Each row comes from the steps of one walk. Every step used is in the known rows, and no mark comes twice. Write the walk behind each row, first mark first.
Known rows:
vumem > kekip > bola > fogub > zerad > buniv: [-1.04  0.31 -0.11  3.33 -0.80 -0.81  3.69 -2.18 -2.49 -1.77  3.91 -1.15
  2.04  1.37 -2.34  0.29  0.53  0.72  0.49 -1.77 -0.56  3.22 -0.03  1.51
  2.97 -2.91]
bola > fogub > zerad > buniv > munob: [ 2.50 -0.36  0.96 -2.66 -0.81 -3.89 -0.74 -3.91 -2.45 -0.48 -0.22  0.30
  1.21  0.00 -0.11  0.40 -2.69 -0.88  0.02 -2.94  0.58  1.29  2.94  1.53
  2.69 -0.54]
fogub > zerad > buniv: [ 1.23 -0.15  1.58  1.63 -0.97 -2.30  2.45 -4.34  2.49 -0.25 -2.04 -0.23
 -0.79 -0.49  1.45  1.23 -0.69 -1.58  1.13 -2.12 -0.07  0.86  0.59  1.36
  2.27 -1.39]
zerad > fogub > bola > buniv > vumem > kekip > munob: [-2.14  0.31 -1.95 -2.24 -0.92  0.50 -1.79  1.86 -1.72  1.12 -2.50 -1.26
 -0.71 -0.22  1.53 -2.96  1.53  2.41 -0.84  2.50 -1.39 -1.38 -2.36 -2.33
 -1.59  0.58]
vumem > kekip > munob > fogub > bola > buniv: [-0.45  0.30 -0.37 -4.78 -0.68  3.72  1.39  3.20 -0.87 -0.98 -0.68 -1.01
  1.08  0.68  1.13 -0.99  0.35 -0.02  0.85  2.26 -1.07 -1.22 -1.56 -3.29
 -0.77  1.47]
fogub > zerad > buniv > munob > kekip: [ 1.82 -0.61 -1.14 -4.82  0.41 -2.19  2.96 -4.60  1.55  0.85 -2.38  1.67
  1.03 -0.34 -0.72  0.22 -4.13 -1.62  0.16 -3.78 -0.48  1.36 -0.03  1.67
  1.15  0.60]
zerad > buniv > vumem > kekip > munob > fogub: [-6.22 -0.89 -0.31 -3.49  0.93  1.16  5.78  0.26  0.48  1.83  0.88  0.77
 -2.02 -0.14  1.16 -1.11  1.00 -2.10 -0.23 -2.25 -1.81  0.72 -3.05 -1.88
  2.81  2.45]
fogub > zerad > buniv > vumem: [-0.70 -0.21 -0.16  3.21 -1.65 -3.43  1.57 -5.54  1.68  0.57 -2.56  0.15
 -3.06 -0.81  1.74 -0.28  0.61 -1.33  0.14 -0.70  0.55  0.76  0.84  1.24
  3.09 -0.71]
zerad > buniv: [ 0.21 -0.09  2.27  2.06  1.10 -0.28  4.03  1.91  1.96  0.22 -1.02  0.19
 -1.16  0.12  2.12  1.45 -0.14 -0.42  1.10 -2.79 -0.47  0.11 -0.91 -0.04
  1.28 -1.17]
buniv > bola > kekip > munob: [-4.06 -0.44  0.48  0.58 -1.43 -1.19 -6.08  4.31 -3.54 -1.49  1.21  0.41
  0.95 -1.16  1.65  0.60 -0.38 -0.86 -1.16  1.91  1.28 -0.69  0.08 -2.71
 -3.11 -1.00]
bola > kekip > munob > fogub > zerad > buniv: [-4.09 -0.89 -0.59 -4.61  0.19 -0.91  1.07 -2.37  2.41  0.74  0.80 -0.07
  0.68 -0.09  1.52  1.08 -0.99 -3.39 -0.72 -2.54 -1.25  1.77  0.54  1.55
  0.93  1.61]
vumem > fogub > bola: [ 2.62  0.11  1.23  1.61  1.22  1.75 -2.44  0.60  5.39 -0.27  0.35 -1.34
  0.76 -1.05 -1.57 -0.40  0.50  0.27  1.59  1.96  1.38 -2.58  0.13 -0.74
 -0.72 -0.86]
vumem > fogub > bola > buniv > zerad: [ 8.01  0.58  0.84  0.84  0.84  1.03 -2.29 -1.87  1.72 -1.18 -1.26 -0.51
 -0.20 -1.45  0.79 -0.27 -0.09  0.58  1.01  2.11  1.82 -2.74  2.03  0.33
 -3.79 -3.36]
munob > fogub > zerad > buniv > vumem > kekip > bola: [-2.77  0.49 -0.76  1.88  0.57  1.43  5.53 -3.89  0.68  1.45  1.26  0.16
 -1.98  1.07 -2.70 -1.47  2.21 -0.52 -0.21 -1.54 -1.22  1.80 -0.86  2.42
  4.04  0.87]
vumem > kekip > bola > fogub > zerad: [ 0.26  0.81  0.05  3.60 -1.85 -0.03 -0.64 -2.30 -3.79 -3.01  4.55 -1.60
  2.33  0.69 -3.49  1.21  1.09  1.42  0.65  2.13  0.79  2.24  0.46 -0.60
  1.43 -1.92]
zerad > fogub > bola > kekip > munob: [-2.93 -0.51 -1.02 -2.98  1.49  0.90 -6.54  3.97  0.92  1.36 -0.52 -1.18
  0.74 -0.11 -0.07 -0.54 -0.03  1.90 -1.09  0.66 -1.44 -1.75 -0.55 -0.20
 -2.61  0.90]
zerad > buniv > vumem: [-1.79 -0.13  0.86  4.07  0.56 -1.17  3.37  0.46  1.04  0.73 -1.44  0.84
 -3.72 -0.25  2.61 -0.13  1.10 -0.31  0.05 -1.42  0.01 -0.09 -0.78 -0.11
  1.70 -0.25]
vumem > fogub > bola > buniv: [ 4.33  0.40  0.64  1.93 -0.18  0.81 -0.86  1.27  4.84 -0.88 -1.20 -1.64
  1.86 -0.49  1.21 -0.48  0.61  0.72  1.83  2.87  1.31 -2.31  0.53 -0.27
 -2.79 -1.49]
vumem > fogub > bola > kekip > munob: [-2.24 -0.55 -0.60 -2.29  1.60  1.53 -5.68  2.54  3.85 -0.81  2.68 -1.86
  2.62 -1.69 -1.01 -0.35 -0.76 -0.43  0.02  2.70  0.39 -1.42  0.04 -1.65
 -3.74 -1.19]
buniv > zerad > fogub > bola > kekip: [ 2.45  0.68  0.43  1.44  2.90  1.21 -7.76 -0.20  0.33  1.00 -1.42  0.23
 -2.00 -0.17 -1.20  0.28  0.44  3.03 -1.58 -0.36 -0.25 -2.63  1.18  1.33
 -2.11 -0.58]
munob > fogub > zerad > buniv: [ 0.63 -0.26  1.38 -0.64 -0.13 -0.76  4.02 -3.91  4.05  1.40 -2.16  0.52
 -0.92  0.75  0.57  1.26  0.26 -2.37  0.85 -2.96 -0.93  0.64  0.67  2.65
  4.22  1.91]
buniv > vumem: [ 0.22  0.14  0.86  4.21 -0.45 -0.66 -0.86  0.10  0.03 -0.44 -1.03  0.44
 -3.34 -0.89  1.20  0.64  1.41  0.47  0.33  1.90  1.57 -1.26 -0.39 -2.40
  0.50  0.61]
munob > fogub > zerad: [ 2.67  0.18  1.41  0.14 -1.66 -0.29 -0.32 -3.86  3.14  0.14 -1.24  0.18
 -0.58  0.10 -0.54  1.96  0.45 -1.85  1.12  0.44  0.62 -0.42  0.82  0.01
  2.67  3.02]
fogub > bola > kekip > munob: [-2.22 -0.34 -0.62 -1.53  0.30  1.64 -5.73  4.64 -0.55 -1.40  0.54 -1.22
  0.97 -0.91  0.67  0.00 -0.58  0.64 -0.83  2.70 -0.28 -1.46  0.16 -2.78
 -2.62 -1.00]

Write each row's walk:
[ 4.93  0.37  0.89 -3.12  1.59  2.82  1.79  5.72 -2.82  0.67  0.16  1.61
  0.73  1.39 -0.72  0.62 -1.08  0.94 -0.17  0.07  0.47 -0.56  1.70  0.62
 -1.28  1.82]
kekip > bola > buniv > munob > fogub
[ 1.24  0.18  1.11  5.17 -4.61 -4.58 -5.72 -3.14 -4.00 -2.81  0.12  0.03
  1.43 -0.12  0.06  0.60  0.73 -0.26  0.13  2.10  2.48  0.06  2.14 -0.32
  1.59 -0.06]
buniv > bola > fogub > zerad
[ 5.59  0.10 -2.57  1.28  1.84  1.47  2.95  2.04 -2.28  1.02 -0.50  1.42
 -0.26  1.78 -0.78  1.24 -0.55  2.96 -0.65 -1.80 -0.98  1.13 -1.32  2.81
 -4.24 -0.92]
munob > kekip > bola > buniv > zerad > fogub
[ 0.98  0.00 -1.54  3.13  1.08  2.75  2.65  4.21 -0.01 -0.60  1.52  0.74
  0.85  0.98 -2.04  1.50 -0.54  1.08  0.88  0.19 -0.24  1.41 -2.73 -0.32
 -1.33 -0.33]
munob > kekip > bola
[-2.92  0.18  0.94  3.73 -2.05 -3.59 -2.54 -3.25 -0.12 -0.91 -1.40  0.39
  0.50 -0.08  1.53  0.12 -0.02 -1.07 -0.80 -1.43  0.93  0.84  1.87  2.01
  0.17 -1.91]
fogub > zerad > buniv > bola > kekip
[-0.21 -0.75  0.11 -3.88  0.50  3.25 -1.69  4.36  0.81  0.47 -0.79 -0.33
 -0.04  0.16  0.13 -0.75  0.05 -0.76  0.51  1.45 -0.85 -2.18 -0.54 -1.66
  1.07  2.80]
kekip > munob > fogub > bola
[-1.74  0.78  0.32  5.00  0.38  2.15  1.89  1.80 -2.48 -0.68  2.78 -0.20
 -2.26 -0.05 -2.41 -0.34  2.06  1.96  0.04  2.19  0.40  0.40 -1.67 -2.28
  0.17 -1.52]
buniv > vumem > kekip > bola
[-6.38 -1.07  0.44 -2.41  0.75 -0.45 -0.22  3.98 -0.79  1.35  0.90  1.40
  0.85  0.33  2.06 -0.06 -0.12 -2.27 -1.42 -2.53 -0.78  0.40 -0.50  0.68
 -0.38  1.68]
zerad > buniv > bola > kekip > munob > fogub
[ 2.13  0.51 -0.80  6.29 -0.67  0.62  1.57  4.00 -3.73 -0.87 -0.07  0.00
 -1.93  0.65  1.48  0.01  1.82  2.16 -0.37  3.07  1.12  0.01  0.15 -0.53
 -1.64 -1.43]
kekip > bola > buniv > vumem
[-2.32 -0.79 -4.92  5.28 -0.92 -1.96  3.47 -2.26 -2.13 -0.58  2.08  0.69
  0.28  1.67 -1.26 -0.77  0.36  0.12 -0.70 -1.28 -0.70  3.61 -1.14  3.46
  2.75  0.10]
munob > kekip > bola > fogub > zerad > buniv > vumem
[-4.47 -0.02 -0.06 -3.36 -0.25  1.67  1.95 -0.01 -0.81  0.41  1.89  0.28
 -1.84 -0.82 -0.06 -0.57  1.55 -1.35  0.27  1.34 -0.39 -0.13 -2.87 -4.10
  1.28  3.28]
buniv > vumem > kekip > munob > fogub
[-3.32 -0.25  0.12 -3.59  1.03  1.47 -1.78  2.88  0.61  0.26  2.00  0.41
  0.84  0.06  0.88  1.99 -0.38 -1.64 -0.21  0.48 -0.52 -0.08 -0.76 -2.22
 -1.54  2.88]
bola > kekip > munob > fogub
[ 2.78  1.16  0.89 -4.20  1.55  3.40  3.45  3.48 -2.80  0.27  1.91  0.97
  1.26  1.34 -2.18  0.11 -0.75  1.43  0.23  0.01  0.13  0.16  0.54 -0.89
 -1.41  1.10]
vumem > kekip > bola > buniv > munob > fogub
[ 3.14 -0.21  1.87 -4.35 -0.28 -2.58  0.58 -3.67  0.28  0.58 -2.61  0.78
 -0.56 -0.91  0.24  0.21 -3.07 -1.38  0.03 -3.12  0.42  0.42  2.44  1.48
  2.01 -1.19]
fogub > zerad > buniv > munob
[ 3.02  0.45 -1.31  4.32 -1.88 -1.50 -0.15 -4.16  1.02 -0.66  1.39 -1.08
  0.42 -0.97 -0.86 -0.64  1.18 -0.11  0.56  3.76  2.13  0.83  1.87  2.01
 -2.17 -2.11]
kekip > bola > buniv > vumem > fogub > zerad
[-4.87 -1.04 -0.10 -1.71 -1.19 -3.61 -3.20 -4.28  2.51 -0.18  2.17 -0.51
  3.50 -2.12  0.77 -0.86 -1.57 -3.41 -1.12 -1.07  1.28  1.04  1.20  2.39
 -2.75 -2.62]
vumem > fogub > zerad > buniv > bola > kekip > munob
[ 6.28  0.45  0.48  2.20  1.66  0.92  0.07  2.50 -3.24  1.08 -1.07  0.61
 -1.51  0.91  0.20  1.25  0.56  3.20 -0.64 -0.85  0.16 -0.18  1.11  2.30
 -3.54 -2.14]
kekip > bola > buniv > zerad > fogub
[-0.18  1.40 -0.98  2.27 -0.37  0.35 -1.58 -0.44  0.20  1.11 -3.26 -0.76
 -1.58  0.78  0.55 -2.50  3.15  3.70  0.07  2.14 -0.80 -1.85 -1.73 -1.13
 -0.37  1.08]
zerad > fogub > bola > buniv > vumem > kekip
[ 3.27  0.36 -0.10 -5.70  0.30  3.50  0.32  0.60 -3.68 -0.73 -1.17 -0.06
 -0.45 -0.12  1.20 -0.95 -0.40  0.49  0.09  1.30 -0.80 -1.77 -0.16 -2.76
 -1.48 -0.59]
vumem > kekip > munob > fogub > bola > buniv > zerad
[-1.26 -0.35 -0.13  3.63  1.90  0.24  0.89 -0.91  5.64  1.49 -0.69 -0.66
 -1.53 -1.06 -0.13 -2.66  1.17 -0.07  0.42  0.02  0.16 -1.87 -0.41  1.60
  1.23 -1.12]
zerad > buniv > vumem > fogub > bola
[ 0.15  0.92  1.65  3.25  1.07  2.78  2.30  3.25 -1.29 -1.10  2.86 -0.69
  0.22  0.23 -2.58  1.14  1.03  1.95  0.96  0.88  0.04  0.62 -1.82 -2.30
 -0.46 -2.17]
vumem > kekip > bola
[ 3.99  0.27 -2.25 -4.86  1.17  0.58 -2.12  2.64  0.36  1.97 -4.34  1.37
  1.58  1.39 -0.44 -1.26 -2.35  2.78 -0.13 -0.74 -1.36 -1.60 -0.88  0.72
 -2.59  2.90]
zerad > fogub > bola > buniv > munob > kekip
[ 0.36 -0.79  0.56 -4.44 -1.80 -0.33 -0.49 -1.85  0.95 -0.11 -0.23 -0.23
  0.36 -0.88  0.15  1.15 -0.81 -2.95  0.55  0.76 -0.09  0.32  0.72 -0.62
  1.44  2.52]
kekip > munob > fogub > zerad
[ 0.17 -0.92 -2.15 -1.45  2.56  0.51  4.10  4.85 -3.62  0.18  2.88  1.95
  2.73  1.96 -2.22  0.06 -2.47  0.93 -1.00 -4.00 -0.83  2.44 -0.86  1.99
  0.45  0.23]
zerad > buniv > munob > kekip > bola > fogub
[-3.74  0.17  0.93  1.93 -0.96 -2.45 -1.60 -3.21  1.68  0.69 -0.56  1.24
  0.45  0.91  0.57  0.16  0.80 -2.05 -0.87 -2.25 -0.03  0.45  1.47  3.36
  2.05  1.57]
munob > fogub > zerad > buniv > bola > kekip
[-1.59  0.37 -1.79 -3.87 -3.19 -0.93  1.90 -5.61 -1.92 -0.66 -0.52 -0.47
 -0.55 -0.66  1.89 -0.72  0.95 -2.19  0.27  2.68  0.05  0.82 -0.77 -2.40
  0.38  2.17]
bola > buniv > vumem > kekip > munob > fogub > zerad
[ 2.78 -0.49 -0.32 -1.23  0.14 -1.78  0.08 -0.42 -4.54 -0.27  2.47  0.17
  1.92  0.79 -2.32 -0.25 -2.40  0.70 -1.14 -2.37  0.20  2.16  3.37  3.13
  2.09 -1.66]
kekip > bola > fogub > zerad > buniv > munob
[-2.39 -0.34  0.39 -1.41  0.36  0.08 -2.72  3.50 -0.83 -1.60  2.18 -0.47
  0.84 -1.19  1.82  2.30 -1.15 -0.80 -0.37  1.31  0.42  0.21 -0.50 -3.39
 -3.19 -0.56]
bola > kekip > munob
[-2.62  0.47  0.35  2.60 -1.54 -2.42  3.28 -7.12  1.32  0.01 -1.10 -0.27
 -2.43 -0.93  0.42 -0.77  1.29 -0.81  0.34 -0.92 -0.01  1.31 -0.59 -0.26
  3.42 -1.05]
fogub > zerad > buniv > vumem > kekip
[ 1.76  0.28  1.20  1.38  0.88  1.06 -3.90  2.74  2.63  1.80 -2.95 -0.63
 -0.43  0.46 -0.77 -0.72  1.32  2.64  0.39  0.23 -1.20 -2.57 -0.40  0.62
  0.72  1.54]
zerad > fogub > bola
